Each row was made from one walk, in order. Every step used is in the known rows, and no mark comes twice. Write each row's walk.
In the rows, 128 means zero.
Known rows
bapa -> tanuma -> mevum -> pizun: [130 145 116 173  74 136 142 100 130 140 146 130 138 118 121 157 146  89
  88 114 122 137 133 127 146 116]
tanuma -> bapa: [122 120 123 178 138 134 141 106 129 103 126 109 125 153 117 142 128 170
 101 129 118 120 175 136 159 132]
tatad -> tanuma -> bapa: [111 120 135 182 121 104 153 140 113 109 131 115 133 143 138 134 124 133
 114 132 119 142 161 137 138 131]
bapa -> tanuma -> mevum: [130 127 113 164  78 137 155  82 139 129 155 101 140 132 137 143 146 100
  73 125 126 119 135 128 155 113]
mevum -> pizun -> tatad -> tanuma -> bapa -> pokud: [108 127 145 151 160 134 126 140 103  97 119 148 147 129 107 125 106 132
 137 135 120 131 121 132 124 135]
bapa -> pokud -> mevum -> tanuma: [133 132 131  13  83  99 127 120 158 163 170 133 123 129 150 114 130 125
 143 133 154 150 110 111 113 131]
lusur -> pizun -> bapa -> tanuma -> tatad: [132 112 113 252 164 160 134 147 127  95  78 109 145 110 130 124 134 111
 144 118 116 127 139 142 135 125]
tatad -> tanuma -> mevum -> pizun -> bapa -> pokud: [120 125 136 144 109 112 129 131 136 137 129 149 137 124 125 131 116  74
 129 129 133 141 101 123 111 142]
tatad -> tanuma -> bapa -> pokud -> mevum -> pizun -> lusur: [124 134 145  82 128  92 135 149 133 140 143 176 134 102 127 116 120 103
 138 125 133 155 112 139 106 136]
pizun -> mevum -> tanuma -> bapa -> pokud: [122 113 149  94 121 135 124  89 153 118 137 146 119 123 123  93 129 124
 125 127 140 135 130 132 116 136]
pokud -> bapa: [127 136 110 128  93 125 105 137 115 110 138 103 113 160 124 114 128 137
 138 141 107 128 189 120 140 132]
tatad -> tanuma -> bapa -> pokud: [111 111 141 133 136 100 145 133 136 101 141 120 153 139 137 129 117 131
 113 139 125 133 143 127 129 138]
pokud -> tatad -> tanuma -> bapa: [111 123 128 140 140 118 139 180 103 109 138 153 130 146 127 122 126 172
 143 155 123 131 141 136 149 118]
bapa -> pokud -> lusur: [137 136 119  66 144 115 113 116 149 143 151  97 138 142 151 142 137 138
  88 125 121 111 121 106 132 122]
pizun -> bapa: [120 119 113 206 142 139 128 133 137 116  98 113 115 169 128 123 124 131
 136 125 113 156 147 128 145 134]
bapa -> pokud -> lusur -> pizun -> tatad -> tanuma -> mevum: [145 124 134  73 157 132 125 111 111 139 128  85 143 104 136 131 118 113
 113 134 137  65  81 122 107 122]
pokud -> mevum -> tanuma: [134 145 125  55  59 100 138 129 129 176 158 131  97 132 155 116 137 127
 151 123 150 168 126 124 118 122]
mevum -> pizun -> bapa: [121 143 116 215 132 136 115 158 125 131  91 148 111 153 110 142 126 115
 148 111 109 175 143 125 134 136]
pokud -> tatad: [126 134 106 129 134 145 121 185 110 123 144 135 107 165 113 132 138 180
 143 151 124 134 137 119 167 111]
tatad -> tanuma -> mevum -> pizun -> bapa: [119 133 130 183  98 116 135 137 113 142 121 148 118 126 126 135 122  75
 132 124 129 151 115 133 119 136]
mevum -> tanuma: [120 135 126 135  67 115 131 137 125 127 138 116 100 153 158 144 139 158
 127 119 126 176 154 121 129 121]
mevum -> tanuma -> bapa -> pokud -> lusur -> pizun -> tatad: [129 121 149  85 149 131 122  92 126 107 100 111 136 106 151 134 119 184
 133 119 125  94 128 134  99 132]
bapa -> pokud -> tatad: [125 123 115  75 149 139 112 173 141 115 155 136 134 160 110 129 131 172
 138 158 131 123 119 107 157 120]
tanuma -> bapa -> pokud -> lusur -> pizun: [143 124 128 104 175 125 122 107 142 123 111  94 149 117 126 156 127 160
 107 119 119  78 147 125 125 133]
mevum -> pizun -> bapa -> pokud: [120 134 122 170 147 133 106 150 149 124 100 151 132 149 109 140 120 112
 148 119 114 163 129 115 126 143]

Write each row's walk
[119 134 144  85 121  86 138 140 131 147 148 160 150 113 125 124 116 101
 140 130 140 145 124 129 112 141] : tatad -> tanuma -> bapa -> pokud -> mevum -> pizun
[139 119 128 180 134 159 145 144  75 120 107  81 114 123 104 134 113 117
 146 139 138  97 110 139 129 122] : lusur -> pizun -> tatad -> tanuma -> mevum
[131 118 131  61 141 116 136  91 160 135 154 129 145 129 118 115 121 141
 121 139 144 106 136 126 139 139] : tanuma -> bapa -> pokud -> mevum
[131 131 126  60  86 117 127 116 127 151 173 145 104 102 163  90 143 134
 140 132 159 143 119 133 126 121] : pokud -> mevum -> tanuma -> tatad
[114 121 114 229 124 134 145 122 149 110  97 119 146 156 147 123 134 101
 118 118 102 164 142 131 141 126] : pizun -> bapa -> tanuma
[139 118 141  99 153 153 116 160 128 125 107 150 118 107  94 111 126 149
 182 136 144 114 120 133 111 128] : lusur -> pizun -> mevum -> tanuma -> bapa -> pokud -> tatad
[128 132 133 130  87 140 126 127 126 144 138 133  89 138 131  98 140 106
 135 122 139 169 126 129 121 120] : pizun -> mevum -> tanuma
[137 108 126 140 160 140 125 175 128 128  96 132 136 122 108 127 113 118
 179 147 136 106  96 126 116 136] : lusur -> pizun -> bapa -> pokud -> tatad -> tanuma -> mevum
[137 117 134 109 201 148 121  90 126 102 100  92 151 117 117 134 116 170
 113 129 120  58 129 132 126 130] : tanuma -> bapa -> pokud -> lusur -> pizun -> tatad
[121 126 144  61 113  98 124  82 153 121 137 126 137 122 174 136 134 171
 102 117 123 119 145 124 109 133] : mevum -> tanuma -> bapa -> pokud -> lusur
[119 111 127  95 173 137 121 134 146  96 142 145 147 146 106 127 124 196
 125 155 126  97 145 124 159 130] : tanuma -> bapa -> pokud -> tatad
[145 161 115  96 104 123 121 161 118 178 144 167  86 119 112 126 137 104
 147 113 136 171 113 134 128 120] : pokud -> mevum -> pizun -> lusur
[131 126 123 139 123 143 114  94 153 138 124 149 127 129 102 138 123  99
 120 126 133 119 110 121 132 142] : tanuma -> mevum -> pizun -> bapa -> pokud
[127 107 141 169 181 148 141 150  98  90  92  94 147 126 102 129 102 145
 156 141 127  98 126 137 121 134] : lusur -> pizun -> tatad -> tanuma -> bapa -> pokud
[126 143 127 153  75 112 137 143 102 151 151 133 114 125 123 151 130  86
 114 126 135 146 122 128 129 126] : tatad -> tanuma -> mevum -> pizun
[149 136 114 171 134 134 136  97 133 154  87  92 138 105 151 147 140  96
 110 104 113  94 117 135 114 120] : pokud -> lusur -> pizun -> bapa -> tanuma -> mevum
[154 150 128 109 122 130 116 138 108 172 108 102  95 105 143 129 144 108
 138 101 129 130 119 128  96 113] : pokud -> lusur -> pizun -> mevum -> tanuma
[112 116 141  71 117 118 122 127 148 101 142 160 134 136 142 125 128 205
 142 142 130 128 144 125 128 131] : mevum -> tanuma -> bapa -> pokud -> tatad
[125 140 136  50 129 116 124 150 117 155 154 149 138 122 116 106 113  92
 154 140 149 144  83 117 113 130] : bapa -> pokud -> mevum -> pizun -> tatad -> tanuma
[129 123 131  86 166 116 122  81 155 117 138 107 151 131 142 138 130 161
  83 126 117  88 146 123 135 132] : tanuma -> bapa -> pokud -> lusur
[136 122 146 111 168 112 132 132 124 140 116 116 147  99 126 115 121  92
 127 123 130 106 115 134  98 132] : tatad -> tanuma -> bapa -> pokud -> lusur -> pizun -> mevum
[112 133 117 236 144 145 119 136 131 101 103 164 144 115 134 120 139 100
 127 113 107 159 135 137 138 127] : mevum -> pizun -> bapa -> tanuma -> tatad
[151 138 127 112 144 146 107 127 105 149 119 116 100  81 151 106 149 116
 131 109 137 106 110 136 104 111] : pokud -> lusur -> pizun -> mevum -> tanuma -> tatad
[135 145 117 173  80 141 140 105 130 135 140 150 123 107 126 148 149  93
  82 108 115 144 121 138 141 111] : bapa -> tanuma -> mevum -> pizun -> lusur
[132 135 121 151 117 170 122  93  97 129 136 127 105 131  93 137 124 125
 112 133 134 101 112 132 151 123] : tanuma -> mevum -> pizun -> tatad
